Each row comes from the steps of one path. Every step used is in the known rows, and no mark comes twice. Write the path behind each row, first mark first.
Known rows:
lodugol > keru > kanepem: [ 1.993  0.106 -0.980 -1.526 -0.209 -1.253  5.172  1.471  1.004  7.466
  0.043  3.807  3.310 -2.097 -2.425 -2.055 -1.245 -1.161  2.191  1.116
  2.791 -3.044  0.216 -0.586 -1.877 -1.577 -1.429]
guzaf > vemiz > kuda > fura > vigal: [ 0.124  3.271  1.463 -0.563  0.327 -3.269  3.695 -2.131 -1.016 -3.419
 -1.684  1.973 -1.066 -3.401  0.612 -0.101 -0.449 -1.433  3.042  1.966
 -0.262 -4.430 -0.771  0.431 -1.226 -2.813 -1.313]
guzaf > fura: [ 1.606  1.276 -0.023 -1.208  1.609 -2.288  2.573 -0.573 -0.929  2.223
  0.319  2.450  0.276 -2.466 -0.760 -2.682 -0.328 -1.703  0.480  0.568
  3.105 -4.157  2.300 -2.134 -1.701 -3.270  1.628]
vigal > fura > guzaf > keru: [ 0.793  1.832 -1.732  1.628  2.195 -5.107  2.993 -0.336  2.946 -0.021
  0.125  5.379  1.599 -4.488 -1.112 -4.194 -0.890 -1.516  1.836  1.743
  3.142 -3.979  3.505 -1.609 -4.260 -3.546  2.143]
keru > kuda: [ 2.271  0.184 -0.150 -2.241  0.797 -0.993  1.737  0.278 -1.566  4.251
 -1.195  4.492  0.783 -0.936 -1.980 -1.880 -0.483  0.024  0.294  2.501
  2.474 -3.513  0.967 -0.428 -0.672 -2.377  0.054]
vigal > fura > guzaf > keru > kanepem > leka > lodugol: [ 0.760  1.685  0.258 -0.826  1.113 -5.113  4.193  0.083  1.927  0.659
 -1.693  3.551  0.580 -4.623 -3.965 -3.119 -1.244 -2.653  3.465  3.145
  2.136 -4.990  4.731 -0.710 -4.136 -3.046 -0.398]
kanepem > leka > lodugol > keru > kuda > fura > guzaf > vemiz: [ 0.712  2.650  2.457 -1.284 -0.973 -2.151  0.850 -1.577 -2.067 -0.452
 -1.142  4.825 -0.097 -4.279 -1.503 -0.079 -1.196 -0.692  2.533  3.948
  1.387 -3.210  1.985 -0.093 -1.845 -2.028 -2.090]
fura > guzaf: [ 2.596  0.626 -0.791 -0.983  1.436 -3.608  1.808 -0.244  0.391  1.561
 -0.379  4.021  0.768 -2.822 -2.945 -2.681 -0.770 -3.126  0.580  1.960
  2.413 -2.355  1.732 -0.788 -2.076 -2.227  1.899]
lodugol > keru > kanepem > ralelo: [ 2.028  1.613 -0.844 -2.832 -0.824  1.663  5.825  1.461  0.881  7.949
 -0.746  3.558  3.936 -1.595 -3.194 -3.552  0.773 -0.060  0.835  1.207
  1.775 -3.279 -1.673 -0.455 -1.839 -0.412 -2.544]
vemiz > kuda > fura: [ 2.399  2.817  1.331 -1.066  2.001 -4.668  4.323 -1.223 -0.327 -1.153
 -0.342  3.100 -1.072 -2.416 -0.563  0.279  0.441  0.579  1.360  0.362
 -0.954 -4.664 -1.000 -0.992 -1.738 -4.136 -1.283]
leka > kanepem > ralelo: [ 2.478  1.893 -0.263 -3.224  0.093 -1.558  5.137 -0.281 -0.277  5.532
 -1.221  1.721  1.578 -0.485 -3.032 -2.977  2.912 -0.670 -0.931  0.137
  0.663 -4.209 -0.487 -0.414 -2.456 -1.414 -1.820]
keru > kuda > fura > guzaf: [ 2.562  2.525  0.975 -1.198  1.553 -2.019  0.943 -0.363 -1.656  0.526
 -1.000  4.846 -0.671 -2.479 -1.789 -0.585 -1.551 -0.467  1.373  2.820
  1.643 -2.558  0.533 -0.616 -1.697 -2.672  0.659]
vigal > fura > guzaf: [ 0.951  1.939 -1.221  0.227  0.957 -2.383  2.330 -0.106  0.010 -0.136
 -0.308  4.412  0.844 -3.702 -1.952 -3.515 -0.764 -2.430  1.952  2.973
  2.032 -2.711  0.804 -0.775 -2.830 -2.419  1.558]
bifipi > keru: [ 2.709 -0.427 -3.021  0.441  0.772 -3.651  1.829  1.765  1.340  3.268
  0.587  4.159  0.371 -1.209 -2.230 -2.431  0.558 -0.295  0.402  0.811
  3.300 -4.110 -0.490 -0.139 -2.588 -3.905 -0.428]
ralelo > kanepem > lage: [ 2.853 -0.715 -3.619 -0.523  1.639 -1.030  3.214  1.126  1.853  1.052
 -0.412  3.048  2.428  1.676 -5.141  1.142  3.393 -2.250  0.029  2.915
  1.312 -4.667  0.588 -0.844 -1.531 -1.393 -2.143]
kuda > vemiz: [ 2.896  1.718 -0.764 -2.531  0.635 -4.181  2.184 -0.651 -0.500 -1.002
  0.027  3.726 -0.380 -2.134 -0.685 -0.473 -0.103  0.719  0.430  0.306
  1.662 -2.985  1.127 -2.483 -2.681 -1.431 -1.875]
kanepem > leka > lodugol > keru > kuda > fura: [ 2.179  3.039  2.438 -1.624  0.278 -1.584  2.811  0.306 -2.519  2.288
 -1.720  3.798 -0.520 -1.789 -1.747  3.007 -0.978  1.917  2.216  3.538
 -0.293 -4.221 -0.531 -0.230 -1.445 -2.592 -3.415]
kanepem > leka: [ 2.408  0.774 -0.650  0.018 -0.086 -2.773  3.900  0.573 -0.374  0.595
 -1.869  3.813  1.497 -1.639 -3.643 -1.876 -0.330 -1.515  2.416  2.956
  0.553 -3.201  1.519 -0.130 -1.483 -2.603 -0.415]
lodugol > keru: [ 2.336  0.445 -0.635 -0.853 -0.070 -2.263  4.048  0.795  0.348  5.660
  0.129  3.416  2.558 -1.809 -1.782  0.446 -0.103 -0.684  0.699  1.719
  1.186 -3.053 -1.013 -0.683 -1.494 -1.568 -1.649]
ralelo > lodugol > keru: [ 2.576 -0.496 -1.611 -0.142  1.355 -1.468  3.325  0.662  0.874  5.504
  0.353  3.101  2.565 -0.045 -2.554  1.179  0.553  0.105  0.989  3.138
  0.219 -3.032  0.231 -1.131 -1.810 -1.265 -1.262]
ralelo > lodugol > keru > kanepem > lage: [ 2.706  0.139 -2.489 -0.903  1.590 -0.135  3.781  1.894  2.205  4.157
 -0.413  3.851  4.334  0.409 -4.133  0.756  1.959 -1.798  2.394  3.972
  1.008 -3.770 -1.278 -0.879 -2.272 -1.165 -2.219]
fura > guzaf > vemiz > kuda: [ 1.187  0.721  1.222 -1.375  0.490 -5.301  2.800 -3.155  1.033 -1.684
 -0.110  4.223  0.808 -4.530 -0.780 -4.144  0.641 -2.800  0.914  1.939
  1.415 -3.384  1.188 -0.166 -2.170 -2.990  0.427]
vemiz > kuda > fura > guzaf > keru > kanepem: [ 1.766  1.673 -0.059 -0.168  2.375 -5.467  4.727 -0.520  3.355  1.513
 -0.096  5.003  1.672 -4.338 -1.365 -4.279 -1.738 -1.376  2.810  0.528
  3.137 -3.991  2.983 -1.220 -3.876 -3.794  1.034]
guzaf > keru: [ 1.834  0.557 -1.779  0.496  2.363 -5.586  3.618  0.098  2.887  2.375
  0.138  4.408  1.519 -2.779 -1.477 -2.791 -0.161 -0.591  0.522 -0.364
  2.913 -4.926  3.878 -1.956 -2.906 -3.846  1.017]
ralelo > lodugol: [ 2.625 -0.803 -2.662 -0.274  2.974 -1.929  2.383  0.201  0.537  2.743
  0.112  2.869  0.820  0.818 -3.294 -0.930  0.853 -0.368  0.679  2.138
  0.579 -3.713  2.751 -1.796 -1.592 -2.385  0.785]

Write each row's path:
[ 2.537  3.034  1.333 -1.941  0.833  0.322  3.275 -0.039 -2.265  4.817
 -1.107  3.228  0.523  0.505 -1.319  2.112  0.949  3.084  0.983  3.043
 -0.734 -3.769 -1.611 -0.486 -1.911 -1.665 -3.388] : leka > kanepem > ralelo > lodugol > keru > kuda > fura
[ 0.838  2.299  0.290 -0.577  0.154 -2.450  0.802 -1.503 -1.672 -1.283
  0.090  4.733 -0.414 -3.846 -0.818 -1.978 -0.857 -1.179  1.625  0.910
  2.054 -3.181  2.219 -1.207 -1.539 -2.771 -0.222] : kuda > fura > guzaf > vemiz
[ 1.303  2.975  1.604 -0.935  1.004 -4.151  3.546 -2.109 -0.951 -2.282
 -0.085  3.663 -1.112 -3.209  0.248 -0.489  0.466  0.683  1.642  0.150
 -0.377 -4.760 -0.092 -1.077 -1.571 -4.064 -1.719] : guzaf > vemiz > kuda > fura
[ 2.581  0.443  0.338 -2.423  0.280  0.609  3.031  0.026 -0.895  7.716
 -1.186  3.472  2.670  0.844 -2.486 -0.089  1.379  1.348  0.153  4.472
  0.725 -3.074 -0.768  0.182 -1.947 -0.532 -2.263] : leka > kanepem > ralelo > lodugol > keru > kuda
[ 1.103  3.205  1.297 -0.614  1.126 -3.592  4.350 -1.460 -0.475 -2.566
 -1.965  1.462 -1.066 -2.790 -0.072  0.520 -0.515 -1.511  2.815  2.114
 -0.562 -4.349 -1.430  0.419 -1.467 -2.821 -0.916] : vemiz > kuda > fura > vigal
[ 2.493  2.871  2.517 -1.408  0.680 -2.775  1.600 -0.383 -1.490  0.766
 -1.771  4.298 -0.420 -3.231 -2.578  1.226 -1.643 -0.600  2.268  4.746
  0.588 -2.782  0.427  0.117 -2.309 -2.079 -1.170] : kanepem > leka > lodugol > keru > kuda > fura > guzaf
[ 2.652  0.551 -0.877 -1.474  0.633 -0.570  4.658  0.214  0.757  7.231
 -0.269  2.187  3.166  0.638 -2.939  0.393  2.263  0.435  0.166  3.011
 -0.489 -3.259 -0.951 -0.624 -2.625 -0.400 -2.576] : leka > kanepem > ralelo > lodugol > keru
[ 2.189 -0.262  0.054 -1.313 -0.385 -3.187  4.627  0.433  0.984  4.398
 -0.939  2.118  1.561 -1.440 -4.380  1.999  0.383 -1.276  1.119  3.529
  0.483 -4.291  1.827 -0.048 -2.165 -1.106 -3.567] : ralelo > kanepem > leka > lodugol > keru
[ 2.182  0.625 -0.312 -0.276 -1.202 -1.358  5.523  1.442  0.486  4.198
 -1.687  4.298  3.563 -2.201 -3.654 -2.083 -1.492 -1.507  3.888  3.637
  1.450 -2.523  0.680  0.343 -2.053 -1.660 -1.856] : lodugol > keru > kanepem > leka
[ 2.342  0.080 -0.999  0.266 -0.348 -0.897  5.121  1.350  0.847  4.094
 -1.510  4.145  3.615 -0.920 -4.144 -1.646 -1.124 -1.047  4.156  4.508
  0.824 -2.519  1.416  0.075 -2.300 -1.426 -1.594] : ralelo > lodugol > keru > kanepem > leka
[ 2.709  1.998  0.185 -2.024  1.180 -4.627  0.690 -1.296  0.531 -1.121
 -0.569  5.792  0.191 -3.224 -0.013 -1.640 -1.192  1.289  0.737  2.317
  3.250 -2.700  2.698 -2.048 -3.809 -1.546 -0.685] : fura > guzaf > keru > kuda > vemiz
[ 0.807  0.659 -0.467 -0.902 -0.170 -2.673  0.876 -1.479 -0.578  0.182
  0.102  4.661  0.719 -3.809 -1.525 -3.661 -0.448 -2.637  1.006  1.249
  3.085 -2.865  2.976 -0.952 -1.552 -2.239  0.617] : fura > guzaf > vemiz
[ 2.510  1.783  1.513 -1.005  0.538 -2.101  2.020 -0.389 -0.934  0.830
 -1.518  3.963 -0.283 -2.025 -3.608  1.693 -1.263 -0.547  1.882  5.034
  0.894 -2.950  1.639  0.277 -2.333 -1.537 -1.927] : ralelo > kanepem > leka > lodugol > keru > kuda > fura > guzaf
[ 1.676  0.080 -0.060 -2.800  0.268 -2.558  5.002  1.064  1.148  7.537
 -0.170  2.721  2.063 -2.726 -3.014 -1.038 -1.015 -1.614  1.786  0.948
  2.639 -4.176  1.306 -0.806 -2.243 -1.679 -2.110] : leka > lodugol > keru > kanepem
[ 2.531  0.518 -1.498 -1.048  0.774  0.703  4.031  0.806  0.939  6.373
 -0.094  3.013  3.438  0.283 -3.095  0.115  1.691  0.868  0.389  3.304
 -0.335 -3.092 -1.123 -0.954 -1.852 -0.408 -2.160] : kanepem > ralelo > lodugol > keru
[ 2.051  0.619 -0.185 -0.576  1.904 -3.438  1.242 -0.456  1.095  2.768
 -0.973  5.917  1.417 -2.777 -1.612 -3.327 -1.226 -0.583  0.630  2.961
  3.805 -3.469  3.285 -0.710 -2.521 -2.917  1.794] : fura > guzaf > keru > kuda
[ 2.646 -0.331 -1.465 -0.911  0.426 -1.507  0.696  1.290 -0.388  4.562
 -0.537  5.165  0.456 -0.738 -1.802 -2.419 -0.195  0.844  0.380  2.879
  3.694 -3.703 -0.438  0.483 -1.739 -3.252 -0.362] : bifipi > keru > kuda
[ 2.152 -0.666 -1.798 -0.949  0.908 -0.554  4.679  1.317  1.372  7.306
  0.209  3.548  3.337 -0.709 -2.926 -1.510 -0.825 -0.631  2.434  2.176
  2.071 -2.961  1.073 -0.992 -2.178 -1.332 -1.138] : ralelo > lodugol > keru > kanepem
[ 0.944  2.593  0.865 -1.127 -0.295  1.089  0.688 -1.377 -1.759  1.288
 -0.410  5.179  1.123 -2.319 -1.148 -1.272  0.070  0.839  1.535  3.685
  1.080 -2.647  0.635 -0.656 -1.698 -1.107 -1.785] : kanepem > ralelo > lodugol > keru > kuda > fura > guzaf > vemiz
[ 1.013  1.484 -0.469  0.107  1.545 -2.788  1.632 -0.320  0.873  1.832
 -0.883  6.146  1.448 -3.289 -0.940 -3.850 -1.236 -0.129  1.499  3.596
  3.573 -3.680  2.795 -0.746 -3.113 -3.068  1.569] : vigal > fura > guzaf > keru > kuda
[ 0.683  1.630  1.490 -0.905 -1.119 -1.405  1.214 -1.589 -1.515 -0.292
 -0.973  4.493 -0.034 -3.023 -2.381  0.282 -0.894 -0.662  2.047  4.256
  1.692 -3.388  3.092  0.057 -1.847 -1.529 -2.833] : ralelo > kanepem > leka > lodugol > keru > kuda > fura > guzaf > vemiz
[ 2.095  2.372 -0.615  1.064  2.872 -5.929  2.505 -0.451  2.280 -0.141
 -0.007  5.046  0.367 -3.780 -1.188 -1.899 -1.219 -0.639  1.384  0.480
  2.522 -4.096  3.452 -1.840 -3.591 -3.965  1.488] : kuda > fura > guzaf > keru
[ 3.148  2.025  0.731 -3.762 -0.254 -1.218  2.295 -1.010 -1.164  2.997
 -0.852  3.704  1.181 -0.226 -0.767  0.732  1.184  2.835  0.111  3.642
  0.610 -2.460 -0.732 -1.290 -3.433  0.502 -4.146] : leka > kanepem > ralelo > lodugol > keru > kuda > vemiz
[ 0.633  2.353  2.082 -1.912 -0.353 -2.183  0.467 -1.702 -1.944  0.816
 -0.335  4.542 -0.478 -4.235 -0.815 -0.153 -1.012 -0.589  1.511  2.562
  1.948 -3.527  1.830 -0.708 -1.670 -2.092 -1.848] : leka > lodugol > keru > kuda > fura > guzaf > vemiz
